Each row was made from one path, in order. Every step used is in the known rows, and no mark comes twice. Write each row's path.
Known rows
zusum, litadi, risik, tenu, salos: [-28 -27   8  -7  15   4   2  -2  -7   2 -26  -4  -4 -15  -7   9   5  -5
  21 -36  23   4  -8   5  13  27  13 -32  -1  -4  26 -26  30  -7 -10  12
   1]
fezer, runa: [-14  18  -1  -2  10  -7  15  -4  -9   1  22   4  -9   0 -16  20   9   7
  20   3 -16  24  12  19  -8  -5   8   6   9  -9  11  20  13  -2  14   0
  13]
runa, salos, tenu, zapu: [  7  12   3  -5 -15  10  -9 -13   4 -17 -20   7   8 -18  18  -1  -1  -4
  -7   1 -18  -3   0   4   8   0  -8 -35  28  -7  37 -17  -8  -3  -1  14
 -26]
risik, litadi: [-11   1  17  -9   8  -2   5 -22   6   7 -18  13  -6  -3 -13   8  -3   6
  16  29  -3  -3 -13  -7   5   4 -20 -15   4   0  12   2  21  -1   4 -33
   7]
tenu, zapu, runa, salos: [-20   7  -6  15 -12  -4  18  -4 -13  -6   1 -11 -10   1  25  18   2  -9
  -6  11 -13  25  -7 -14  -1  18   7 -39  25   1  34 -18 -12  -7   9   9
  13]
zapu, runa: [  4   4   4   5   5   1   7 -11  -2  10   8 -17 -16   2   3   8  -8  -3
  -9   7  -2  27  -5 -13 -15  -1  10  -5  14   7  10  -8  -3  10   3   2
  24]
fezer, runa, salos, tenu, risik, litadi: [-11  25  13  -8   3  -7   5 -21   0  -5  -5  12  -7 -16 -15  25   6   5
  26   5 -23  17   9  19  -5  -2  -9 -22  34 -11  33   8  16   0   7   0
  -2]
tenu, sasop: [-18  -7  -2   0 -17 -17  -6   2 -15  -1 -10  -6   2   3  -3   1  30   5
  19  -2  -8   2   4 -14 -11  10   5 -18   6 -12 -18  -1   5  -8   3  -6
   4]
runa, salos, tenu: [ 22  17   7 -12 -10  10 -18 -17  12 -15 -19   4   8 -21  11  -8  -5  -2
  -8  -5 -18  -7   1   8   5  -8 -12 -22  25  -8  29 -14  -5   5  -6  13
 -29]
risik, tenu, zapu, runa, fezer: [-54 -36  12  19  -4   0  10 -14 -13   1  -4 -13 -12  15   7  17   8 -16
  16   3  -3   6  17 -21  -5  11  -3 -36   9  -4  18 -20  12  -9   0  12
  21]
salos, runa, zapu, tenu: [-30   7   6   4 -12  27   7 -13  -5   7 -18  -1  -6  -1   8  15   5  -6
  -5  10  14  14 -14  -2 -13   3   5 -14  29 -10  28  10   1 -15  25   4
  -3]
salos, runa, zapu, tenu, sasop: [-37   4   5   3 -18  22   5 -13 -10   6 -22  -3  -6   0   6  15  16  -4
   2  10  12  13 -12  -7 -17   6   8 -20  31 -14  22  10   3 -18  26   1
  -1]
tenu, risik: [-26 -13  10  19  -7 -20   3   8  -2   6 -21   3  -2  -1  -5  26   6  -9
  22 -12  19  -4   1  -8  -7  20  -7 -22  15   9  -4  -7  -2  -3 -14   7
   7]
litadi, zapu: [ -4  -5  12  11   2  -7 -24  -5   6   4 -12  -2  -1  -5   0   5 -20  13
  -5  11   3 -19 -12  -7   8   5 -13   5  -3   1   1   5  -8   3 -13 -16
 -16]
zusum, litadi: [ 24 -10   8 -17   0   8  -6   9  -6   3  -7  -6   2  -7  -2 -12   1  -5
   3 -28   0  10  -3   3  12  14  34  -3  -5  -4  11 -16   9  -4   3   6
  -1]
zapu, tenu: [ -9  10   4  -6  -2  16   9  12 -12  12 -16  11   7 -10   6   3  19  -7
   5  17   6   5   1   1   2   7   5 -24  10  -8   4  -4 -12 -12  15   4
   5]
zapu, tenu, risik, litadi, zusum: [-30  -8  24   3  -1   7   7   5 -13  22 -42  17   3  -7   1  29  21  -9
  28  23  18   1 -10  -7  -8  20 -18 -46  19   2   9  -3 -10 -12   5  -4
  14]
zapu, runa, salos, tenu: [ 20  15   9  -4  -2   8  -6 -23   7  -1  -7 -14 -10 -13  10   2 -12  -5
 -15   4 -16  23  -4  -8 -10  -7   2 -20  32   1  31 -17  -5  13  -1  11
   4]
fezer, runa, zapu, tenu, risik: [-39  28   9   9  -8 -11   4 -10 -15   1   3   5 -11 -10  -6  38  12   1
  18  11 -11  23  11  10   0   8   1 -11  30 -12  17  17  -6 -11  20   7
  -5]
tenu, zapu, runa: [-28  -5  -5  17  -8   0  23   1 -18   4   5  -7 -10   8  19  19   2  -6
  -5  15   0  27  -6 -16  -6  18  16 -30  16   6  24 -15  -9  -9  11   3
  22]
zusum, litadi, risik, tenu: [-17 -27   7  -8  10   3  -1   2  -5   2 -19  -6  -2 -12  -7   2   3  -5
  16 -37  18   4   0   4  16  19  14 -22  -1  -5  17 -23  27  -6  -8  11
   2]
runa, zapu, tenu, risik, litadi, sasop: [-41  11  19  15 -14  -9 -15 -14 -10   9 -35   7  -2 -10  15  38  -2  -4
   2  21   9  -2 -11 -16  14  24 -13 -27  32  -3  20   0 -17 -17   6  -9
 -22]
litadi, risik: [-32   0 -10  10  12  -8  10   1   3  -2 -10   4   0 -13  -7  19  -2   7
   4  -6  26   2  -9   6   0   9 -19 -17   3   5   7  -5  12   4  -6  -3
  -3]
risik, tenu, salos, runa, fezer: [-65 -34  17   7  15  15   8 -24  -2   2 -25  -5 -11   8  -8  20  15 -12
  33  -8  16  -8   0  -6 -17  16 -12 -36   6  -9  30 -10  34 -10  -5   8
  11]
zusum, litadi, risik: [  1 -10   1  -9  10   2   0  10  -4   1 -14  -3   1 -16  -7   1  -1   0
   6 -33  19  11  -9   6  13  20  21 -15  -2  -1  17 -19  17  -1  -2   4
  -2]
fezer, runa, salos: [ -3  35  -2  -6   4 -12   8 -11  -2 -13  15  -2  -9  -8  -7  17   9   3
  16  -3 -34  21  12  21  -1  -4  -5  -6  22 -15  26  14  10   1   9   8
  -1]
tenu, salos, runa, fezer: [-39   3  10   3  21  18  16 -11   1  -1 -19   4  -7  -2  -9  29  11  -3
  20  -1  28   8 -25   0 -32  26   0 -27   3  -1  42  -5  21  -2  12 -12
   2]
zusum, litadi, zapu, tenu, salos: [  5  -8  20 -12   6  12 -16   8  -9  11 -30   1   3 -18   1   0  -1   1
   8 -12  11  -1 -18  -1  16  29  26 -21  -2  -6  23 -16   2  -9  -2  -2
 -10]
runa, zapu, tenu: [-22  20  10   8 -22   4 -18 -12  -8  -3 -16  -1  -2 -15  17  14   2  -5
 -13  18  -2   1  -2  -8  16   9  -7 -14  22  -8  12   0 -26 -11  15   8
 -29]
risik, litadi, zapu, runa: [-10  -1  27   1  11  -7  -9 -30   9  15 -23   3 -14  -6 -12  16 -21  14
   7  41  -2  -3 -25 -18   3   8 -24 -14   8   4  17   2  15   7  -5 -43
   8]
fezer, runa, zapu: [-25  27   4   6  -5 -12  -2 -18  -9  -6  17  -1 -14  -5  -7  27   1   8
   7   7 -20  22  10  12   2  -2   1   8  20 -10  17  21   1  -4  17   3
  -9]
zapu, runa, salos: [ 16  22   3   1  -1  -4  -1 -18   6  -4   1 -23 -15  -7  12   5  -9  -7
 -12   1 -19  24  -5 -11  -7   1  -3 -16  27  -1  26 -13  -6  13  -2  10
  10]
zusum, litadi, risik, tenu, sasop: [-22 -30   6  -7   3  -3  -3   2 -11   2 -23  -8  -1 -11  -8   2  13  -3
  22 -37  15   5   1  -1  13  22  16 -28   1  -9  11 -23  28  -8  -7   9
   4]
tenu, zapu: [-31  -8  -8  14 -11  -1  19   9 -16  -3   0   5   1   7  16  15   8  -3
   3  11   0   7  -4  -8   4  18   9 -28   6   2  16  -9  -8 -16  10   2
   5]

Which path is each row?
[-52   4   6   6   9  17   9 -22  -3   0 -27   2 -13  -6   4  30   6   0
  12   4  25   6 -32   2 -16  25  -2 -30  18  -3  44   0  14 -11   7  -1
  -7] | tenu, salos, runa, zapu
[-40   8   6  -6  10  30  24   2 -14  15 -32  14   1 -12   4  21  27  -8
  19  17  27  11 -21   5 -15  24   7 -45  18  -8  33  -4   4 -19  18   3
  11] | zapu, tenu, salos, runa
[ 20 -18   5 -15  19   2  -6  10 -12  15 -10  -2   8   6   8   5 -12   3
   2 -30   6   9 -12  -1  13  22  44   3  -3  -2  25  -9  16 -13  -4 -13
   0] | zusum, litadi, sasop
[-35 -15  28  17  -1 -24  -5  -9   5  13 -40  11  -7  -5 -14  34  -7   1
  31  14  18 -16 -14 -16   1  25 -27 -29  16   9   5  -3   9  -1 -18 -24
   4] | tenu, risik, litadi, zapu
[-84 -22   1  18  15   1  10 -24   0  -2 -32  -1 -12 -10  -5  37   4   0
  21  -9  36  -5 -13   1  -1  20 -30 -43  16  -2  31 -10  30  -7 -12   9
  -2] | litadi, risik, tenu, salos, runa, zapu
[-37 -17  20  14  11 -25   6  -5  -2  20 -37  14  -2   6  -7  44  -5   1
  32   8  22  -7 -15 -15  -3  29 -15 -29  19  10  13  -1  17 -10 -15 -29
  12] | tenu, risik, litadi, sasop
[-10 -22  19   3  -9  13  -9  -5   0  11 -30  21   9 -13  -7  12  -3   0
  11  -2  23  -7   3   0 -12  -1   3 -23  20   8   7 -14  -2  -3  -9   6
  -8] | salos, tenu, risik
[-29   3  28  -4  13   2  -4 -23   4  15 -41  19  -6 -15 -10  22  -5  12
  20  46   8 -15 -29 -10   9  21 -28 -33   7  -2  24   1  14  -5  -1 -42
  -3] | risik, litadi, zapu, tenu, salos
[-29  32   6   3  -6  -5   3 -12 -14  -1  10   4 -11 -10  -4  30  11   4
  10  15 -17  25  11  13   3   1   4  -4  25 -14  18  19  -5 -10  25   5
  -7] | fezer, runa, zapu, tenu
[ 16  -9  19 -12   1  11 -18  11  -8  11 -23  -1   5 -15   1  -8  -4   1
   3 -12   5  -1 -10  -2  19  20  27 -10  -2  -7  14 -14  -2  -7   1  -2
  -9] | zusum, litadi, zapu, tenu
[-33  12   7  -6   8  18  14   5 -14  11 -29  15   3 -16   7  19  26  -6
  17  18  18   5 -16   4  -3  26   1 -43  11  -6  23 -10  -6 -15  11   4
   2] | zapu, tenu, salos
[-33 -12  22  12  -2 -20   6  -7   2  12 -33  12  -6  -3 -14  32   3  -5
  33   9  17  -7  -9 -12  -3  23 -21 -32  18   8   4  -6  13  -3 -11 -16
  12] | tenu, risik, litadi
[-67 -28  -4  13   4 -15   5 -10  -6  -1 -23  -4  -4  -5  -9  21  17   3
  27 -12  21  -7   6  -5   0  12 -25 -37   8  -6  -1 -11  27  -6 -14   6
   6] | litadi, risik, tenu, sasop
[-14 -18   6   0 -12  26   2  -5 -10   5 -15  22  11  -7   8   4  -2   4
  -4  13   9   2   0   1  -5  -2  15 -27  13   4  21 -16  -5 -12   7   3
  -9] | salos, tenu, zapu
[ 11  11  13   3  -5   2  -5 -20   6   1 -14 -14 -11 -14   8  11 -10  -8
  -7   0  -9  21  -4 -10 -14   1  -1 -27  37   3  29 -19  -6  12  -6  13
   7] | zapu, runa, salos, tenu, risik
[-44  -3   2   0  18  21  21 -13  -3   5 -24   6 -10  -2  -2  25  11   0
  19   1  30   7 -31   6 -24  24   3 -31  11  -1  41  -1  23 -10   5  -3
   9] | tenu, salos, runa
[-43   3  15   7 -12  20   9 -18  -4  12 -31   5  -9  -3   0  27   7  -7
   9  17  20  10 -18  -7 -14  11  -4 -27  36  -7  31   9   7 -17  22  -5
   2] | salos, runa, zapu, tenu, risik, litadi
[ 32  -8  22 -13   1   9 -27  -6   1   6 -21 -12  -2 -18   3  -8 -20   3
  -8 -18  -4   7 -13  -5  12  11  26  -9   9  -3  28 -21   1   5  -7   1
 -11] | zusum, litadi, zapu, runa, salos, tenu
[ 10  13  16   9   8  -2  -1  -8   3   2  14 -20 -12   2  -6  13  -8  -7
  -9   4  -2  28   3 -22 -27   3   7   1   3   6  12 -13  -5  20  14 -12
  14] | zapu, runa, fezer
[-72 -27  -5  22   8  -6  19 -10  -8   2 -15  -5 -10  -3   1  30   4  -2
  15  -4  25   6   1  -6   2  16 -20 -43  13   2  19 -17  20  -7 -10  10
  15] | litadi, risik, tenu, zapu, runa
[-26   1   4   7 -10  19   2 -19   1   1 -10  -6 -10   4   4  13  -4  -2
  -7   2  11  10 -14  -3 -14  -1   3  -3  24  -6  26  12   7  -9  18   1
  -5] | salos, runa, zapu
[-57 -25  -3  13  13  -6   8 -10   1  -1 -18  -1  -5  -6  -8  20   2   0
  18 -12  24  -7   3   2   5   7 -27 -28   4  -1   8 -10  25  -1 -16   9
   4] | litadi, risik, tenu
[-15 -21  27  -1  -5  12  -6 -16   3  15 -39  27   6 -14 -14  16  -5   2
  18  12  21  -8  -4  -3 -10   1  -7 -30  22   9  12 -12   9  -3  -7 -10
  -5] | salos, tenu, risik, litadi
[  4   9  21  -2 -10  -1 -23 -22  15  -8 -41   9   4 -25   3   9 -10   0
   7   4  -9 -17  -7  -1   6   4 -28 -36  33  -4  31 -14   0   5 -16   1
 -28] | runa, salos, tenu, risik, litadi, zapu
[-74 -33  14   9   6  13   3 -32  -4   2 -31  -5 -16   6   1  22  11 -10
  27  -5  15  -9  -4  -4  -5  15 -14 -38  16 -10  32  -6  29 -16  -9  16
   5] | risik, tenu, salos, runa, zapu
[ -2   3  31  -4   7   0 -16 -37  14  10 -31   6 -10 -14  -8  13 -24  14
   4  39  -7  -6 -24 -15   4   3 -28 -22  17   2  29  -3  13   9  -6 -38
  -3] | risik, litadi, zapu, runa, salos, tenu
[ -6 -19  26  -7  13   9  -8 -26   0  13 -23   9  -7   6  -4  15  -5   8
  14  31  -2  -4 -23  -5  -9  -3 -35 -14  -3   8  15  11   7   4   0 -28
   8] | risik, litadi, zusum
[-76 -22   4  15  23   2  14 -15   2  -2 -26   0  -8  -8 -13  35   8  -2
  27 -12  38  -4  -8   0 -13  20 -28 -42   5  -1  29 -14  35  -2  -8   1
   3] | litadi, risik, tenu, salos, runa, fezer
[ 21 -14  17  -9   2   3 -23   6  -2   6 -16  -6   1 -11  -2  -9 -13   4
   0 -21   2  -4 -11  -2  18  17  25   1  -7  -3  12 -12   4  -2  -7  -4
 -12] | zusum, litadi, zapu
[ -9   0  10   2   8  22  12  -2   5   0   1  -4  -2   9 -14  10   4  -7
   4  -5  16  13  -4  -6 -36   1   8   0   2  -4  21   4  17   3  26 -16
   8] | salos, runa, fezer
[-23  -4  20  16  -3  -5 -16   8  -3  15 -34   7   3 -13   2  20  -3   3
  10  16  16 -17 -11 -10   5  20 -13 -22  11   0   2  -1 -17  -6 -10  -8
  -9] | litadi, zapu, tenu, risik
[-13 -30  31   0  -3  17 -13 -18   1  18 -42  25   6 -10  -9  20  -5   3
  18  13  22  -9  -9  -2 -17  -2 -14 -30  19  12  14  -9   2   0  -8  -7
  -4] | salos, tenu, risik, litadi, zusum
[ 23 -12  19  -7   4   3 -21   0  -3  10 -12 -15  -7 -10   0  -5 -17   3
  -4 -17   1   9 -13  -8  11  17  30  -1  -1   0  17 -16   3   3  -5  -4
   0] | zusum, litadi, zapu, runa
[  5  11  17  -6 -11   1 -15 -20  13 -10 -36  10   5 -23   3   7  -3  -4
   8   0  -9 -10  -3   1   4   3 -24 -37  34  -4  31 -16   2   3 -12   6
 -23] | runa, salos, tenu, risik, litadi
[  1  30   3 -11   3   1   3 -16  -1  -9   8   7  -4 -15  -9  14   5   6
  13   0 -30  19  13  24  -5 -10  -1 -10  27 -14  31  10   9   1  10   9
  -7] | fezer, runa, salos, tenu
[-11 -15   8   2 -10  26   5 -10 -11  10 -12  13   3  -7  10   8  -6   2
  -8  17  10  15  -3  -6 -12  -3  20 -29  20   7  26 -19  -7  -7   9   4
   3] | salos, tenu, zapu, runa
[ -9   2  15   6   0   4 -18   4  -3  12 -24   6   4 -12   5   8  -6   7
  -1  23   7 -15 -11  -6   9   9 -10 -12   3  -3   4   2 -16  -5  -4 -11
 -12] | litadi, zapu, tenu
[-31 -26  28  14   1 -13  -3  -9  -2  15 -37  10  -7   3  -8  37   2  -3
  32   9  17  -7 -15 -11 -13  18 -33 -31  13  14   6   0   3   1 -14 -13
  13] | tenu, risik, litadi, zusum
[-69 -24   0  24  10  -9  16  -8  -6  -3 -12  -6  -8  -3  -3  32   4  -4
  15  -5  24   6   4 -11  -4  18 -21 -41   8   2  20 -21  19  -1  -5   4
  11] | litadi, risik, tenu, zapu, runa, fezer
[-17 -25  25  -1   4   9  -6 -15   0  21 -41  28   9  -8  -9  25 -11   6
  17  12  24  -9  -8  -5 -10   5  -2 -28  23  10  19 -10  11  -7 -10 -19
  -4] | salos, tenu, risik, litadi, sasop
[ -8 -13  13   5  -8  24   2  -9  -8   5  -9  12   5  -7   5  11  -5   0
  -8  16   9  16   2 -10 -18  -1  19 -27  15   7  27 -22  -8  -2  15  -3
  -2] | salos, tenu, zapu, runa, fezer
[-42  28  15   6  -6 -11   5 -17 -13   4  -3   9 -13 -11 -10  42  11   3
  23  21 -12  22   6   8   2  10  -6 -17  31 -12  21  17   1 -11  21  -3
  -3] | fezer, runa, zapu, tenu, risik, litadi
